What can hang from each mark:
E: B D
D: E H
H: B D
L: E H
B: E K
W: K
K: L W

Every row comes from one small tree of marks. The marks that hang from a mark follow it in brackets, in alphabetical order. Every link used is in the known rows. Which tree was each row made from?
Known rows:
W{K{L{E{B D}}}}: [-0.27 -0.13 -0.01 -0.17 -0.10  0.16  0.03  0.02  0.08 -0.01 -0.07  0.11
  0.21  0.06  0.01  0.27 -0.06 -0.21  0.22  0.49  0.00  0.09]
K{L{H{B D}} W}: [-0.10 -0.25  0.01 -0.13 -0.11  0.17  0.01  0.06 -0.23  0.01 -0.39  0.27
 -0.31  0.26  0.35  0.32 -0.17  0.16  0.10  0.30  0.01  0.12]
B{E K{L{H} W}}: [-0.15 -0.24 -0.32 -0.09 -0.09  0.20  0.05  0.14 -0.07 -0.05 -0.66  0.14
 -0.31 -0.02  0.24  0.31 -0.20  0.06  0.16  0.32 -0.04  0.16]
D{E{B{K}} H}: [-0.32 -0.17 -0.10 -0.15  0.06  0.19  0.00  0.11 -0.06 -0.14 -0.39  0.02
  0.25 -0.04 -0.39  0.45 -0.52  0.31  0.21  0.40 -0.02  0.22]
K{L{E H} W}: [-0.07 -0.05 -0.17 -0.20 -0.08  0.15  0.02  0.19 -0.09 -0.05 -0.41  0.21
  0.02  0.19  0.20  0.28 -0.04  0.11  0.04  0.33 -0.01  0.15]
E{B{K{L W}} D}: [-0.35 -0.27 -0.25 -0.14 -0.10  0.25  0.02  0.10  0.00 -0.11 -0.40  0.03
  0.02  0.10 -0.09  0.18 -0.17  0.05  0.22  0.35 -0.05  0.09]
E{B}: [-0.14 -0.13 -0.09 -0.15  0.06  0.18 -0.01  0.14 -0.03 -0.06 -0.03  0.06
  0.11  0.10 -0.20  0.31  0.01  0.07  0.21  0.26 -0.03  0.09]
D{E H{B{K}}}: [-0.28 -0.25  0.06 -0.17 -0.08  0.20 -0.03  0.07 -0.20 -0.18 -0.44  0.10
  0.18  0.06 -0.21  0.41 -0.45  0.31  0.17  0.30 -0.03  0.25]
L{H}: [-0.07 -0.13 -0.10 -0.12  0.00  0.13  0.01  0.13 -0.14 -0.07 -0.25  0.19
  0.08  0.10  0.01  0.36 -0.14  0.13  0.17  0.31  0.00  0.18]
L{H{B}}: [-0.09 -0.16 -0.01 -0.14 -0.08  0.15 -0.04  0.11 -0.24 -0.09 -0.21  0.18
  0.09  0.14  0.10  0.34 -0.16  0.10  0.18  0.30  0.00  0.18]
B{E{D{H}} K{L}}: [-0.31 -0.32 -0.16 -0.12 -0.14  0.20  0.04  0.06  0.05 -0.18 -0.52  0.16
 -0.03 -0.06 -0.01  0.30 -0.43 -0.02  0.30  0.44 -0.04  0.17]
L{H{B{K}}}: [-0.14 -0.15 -0.09 -0.12 -0.07  0.19 -0.01  0.14 -0.26 -0.16 -0.37  0.12
  0.08  0.10  0.10  0.31 -0.40  0.16  0.17  0.24 -0.03  0.22]
H{B D{E}}: [-0.22 -0.39  0.17 -0.14 -0.04  0.13 -0.01 -0.06 -0.22  0.02 -0.08  0.16
 -0.12  0.19  0.07  0.41 -0.27  0.16  0.14  0.28  0.01  0.20]
W{K{L{H{B{E}}}}}: [-0.11 -0.19  0.05 -0.08 -0.14  0.15  0.00 -0.01 -0.07  0.05 -0.31  0.25
 -0.22 -0.06  0.33  0.41 -0.02 -0.25  0.24  0.44 -0.01  0.11]
B{E{D} K{L}}: [-0.30 -0.35 -0.17 -0.10 -0.13  0.20  0.06  0.00  0.05 -0.11 -0.32  0.10
 -0.15 -0.03  0.13  0.22 -0.25 -0.17  0.28  0.37 -0.06  0.14]
D{E H{B{K{L}}}}: [-0.30 -0.18  0.10 -0.16 -0.08  0.21 -0.02  0.02 -0.10 -0.14 -0.39  0.17
  0.10  0.06 -0.06  0.36 -0.38  0.12  0.16  0.37 -0.06  0.17]
K{L{H}}: [-0.09 -0.06 -0.07 -0.12  0.00  0.14  0.03  0.08 -0.06 -0.05 -0.19  0.26
  0.02  0.10  0.17  0.31 -0.09 -0.05  0.16  0.36 -0.03  0.11]
B{K}: [-0.17 -0.18 -0.13 -0.12  0.02  0.20  0.01  0.13 -0.12 -0.14 -0.31  0.07
  0.00  0.12 -0.06  0.24 -0.14  0.17  0.15  0.12 -0.07  0.17]
H{B{E{D} K{L}}}: [-0.32 -0.36 -0.06 -0.12 -0.21  0.23  0.01 -0.02 -0.04 -0.12 -0.28  0.11
 -0.12  0.01  0.20  0.22 -0.26 -0.21  0.30  0.35 -0.06  0.13]
D{H}: [-0.13 -0.15 -0.01 -0.16 -0.02  0.17 -0.02  0.17 -0.08 -0.16 -0.33  0.20
  0.14  0.13 -0.22  0.37 -0.11  0.27  0.17  0.24 -0.03  0.16]

Write each row's tree:
[-0.09 -0.24 -0.09 -0.11 -0.03  0.14  0.05  0.08 -0.16  0.03 -0.43  0.27
 -0.31  0.21  0.29  0.33 -0.17  0.20  0.09  0.30  0.00  0.13]
K{L{H{D}} W}
[-0.10 -0.06  0.03 -0.14 -0.08  0.16 -0.02  0.05 -0.13 -0.07 -0.15  0.25
  0.02  0.15  0.22  0.30 -0.09 -0.09  0.18  0.36 -0.03  0.11]
K{L{H{B}}}
[-0.13 -0.06  0.06 -0.17 -0.06  0.15  0.02  0.05  0.01  0.01 -0.15  0.19
  0.03  0.13  0.17  0.28  0.18 -0.12  0.09  0.27 -0.05  0.08]
W{K{L{E}}}
[-0.30 -0.54 -0.19 -0.13 -0.27  0.25 -0.02  0.09 -0.17 -0.14 -0.58  0.02
 -0.16  0.06  0.02  0.24 -0.19  0.13  0.24  0.25 -0.03  0.20]
H{B{E{D} K{W}}}
[-0.09 -0.11  0.09 -0.18 -0.07  0.11  0.03  0.08 -0.18 -0.03 -0.13  0.27
 -0.05  0.25  0.43  0.32 -0.40  0.03  0.09  0.36  0.01  0.17]
K{L{E H{B D}}}
[-0.20 -0.26 -0.02 -0.10  0.09  0.08  0.05  0.03 -0.14  0.05 -0.11  0.13
  0.00  0.03 -0.04  0.51 -0.55  0.20  0.20  0.50  0.07  0.23]
L{H{D{E{B}}}}
[-0.34 -0.19 -0.16 -0.13 -0.05  0.22  0.03  0.03  0.04 -0.13 -0.17  0.05
  0.13  0.05 -0.08  0.19 -0.30 -0.09  0.28  0.40 -0.05  0.10]
E{B{K{L}} D}
[-0.31 -0.40 -0.19 -0.12 -0.14  0.19  0.03  0.12 -0.04 -0.22 -0.56  0.09
  0.03 -0.06 -0.15  0.34 -0.49  0.19  0.31  0.37 -0.02  0.24]
B{E{D{H}} K}
[-0.19 -0.29 -0.05 -0.14 -0.12  0.23 -0.02  0.16 -0.13 -0.20 -0.52  0.10
 -0.05 -0.01 -0.07  0.37 -0.37  0.21  0.24  0.25 -0.05  0.21]
D{H{B{E K}}}
[-0.28 -0.33 -0.04 -0.17 -0.14  0.24 -0.05  0.10 -0.24 -0.16 -0.69  0.07
  0.07  0.11 -0.23  0.39 -0.31  0.45  0.11  0.25 -0.04  0.25]
D{E H{B{K{W}}}}
[-0.31 -0.28 -0.29 -0.20 -0.13  0.22  0.02  0.21 -0.09 -0.17 -0.44 -0.07
  0.22  0.13 -0.19  0.21 -0.33  0.27  0.16  0.31 -0.01  0.21]
L{E{B{K{W}} D}}
[-0.10 -0.16  0.06 -0.06  0.00  0.11  0.06 -0.04 -0.11  0.09 -0.27  0.31
 -0.25  0.09  0.36  0.39 -0.19 -0.01  0.15  0.37  0.02  0.12]
W{K{L{H{D}}}}
[-0.18 -0.32  0.03 -0.12 -0.04  0.20  0.01  0.08 -0.26 -0.11 -0.25  0.10
 -0.17  0.23  0.15  0.28 -0.36  0.25  0.14  0.11 -0.04  0.19]
H{B{K} D}
[-0.08 -0.14 -0.16 -0.14 -0.06  0.17  0.01  0.12 -0.11 -0.03 -0.44  0.23
 -0.10  0.16  0.15  0.27  0.03  0.09  0.11  0.31 -0.02  0.11]
K{L{H} W}
[-0.31 -0.27 -0.21 -0.15  0.01  0.22  0.00  0.11 -0.10 -0.05 -0.43 -0.05
  0.03  0.03 -0.29  0.36 -0.19  0.31  0.14  0.28 -0.03  0.18]
D{E{B{K{W}}}}
[-0.18 -0.38 -0.27 -0.11 -0.08  0.23  0.02  0.18 -0.10 -0.08 -0.58  0.02
 -0.29  0.02  0.00  0.30 -0.04  0.23  0.16  0.13 -0.06  0.18]
B{E K{W}}
[-0.14 -0.29  0.04 -0.15 -0.13  0.19 -0.04  0.14 -0.09 -0.13 -0.36  0.18
 -0.04  0.04 -0.08  0.42 -0.14  0.13  0.25  0.30 -0.02  0.17]
D{H{B{E}}}
[-0.20 -0.21 -0.15 -0.10 -0.02  0.21  0.05  0.08  0.03 -0.06 -0.30  0.12
 -0.25 -0.01  0.15  0.27 -0.11 -0.11  0.21  0.25 -0.09  0.11]
B{E K{L}}
[-0.33 -0.23 -0.18 -0.15 -0.05  0.21  0.01  0.16 -0.05 -0.24 -0.41  0.03
  0.31  0.01 -0.35  0.32 -0.54  0.26  0.29  0.41 -0.01  0.20]
E{B{K} D{H}}
[-0.16 -0.12 -0.19 -0.15  0.07  0.12  0.08  0.21 -0.18 -0.09 -0.27  0.04
  0.06  0.10  0.12  0.37 -0.75  0.31  0.13  0.35  0.03  0.25]
L{E{B{K}} H{D}}
[-0.19 -0.37 -0.15 -0.15 -0.18  0.26 -0.04  0.22 -0.18 -0.18 -0.76  0.08
 -0.17  0.04 -0.08  0.36 -0.23  0.37  0.18  0.20 -0.05  0.21]
D{H{B{E K{W}}}}
[-0.30 -0.31 -0.01 -0.16 -0.20  0.22 -0.03  0.10 -0.19 -0.28 -0.49  0.11
  0.23  0.12 -0.17  0.27 -0.48  0.25  0.25  0.31 -0.03  0.23]
E{D{H{B{K}}}}
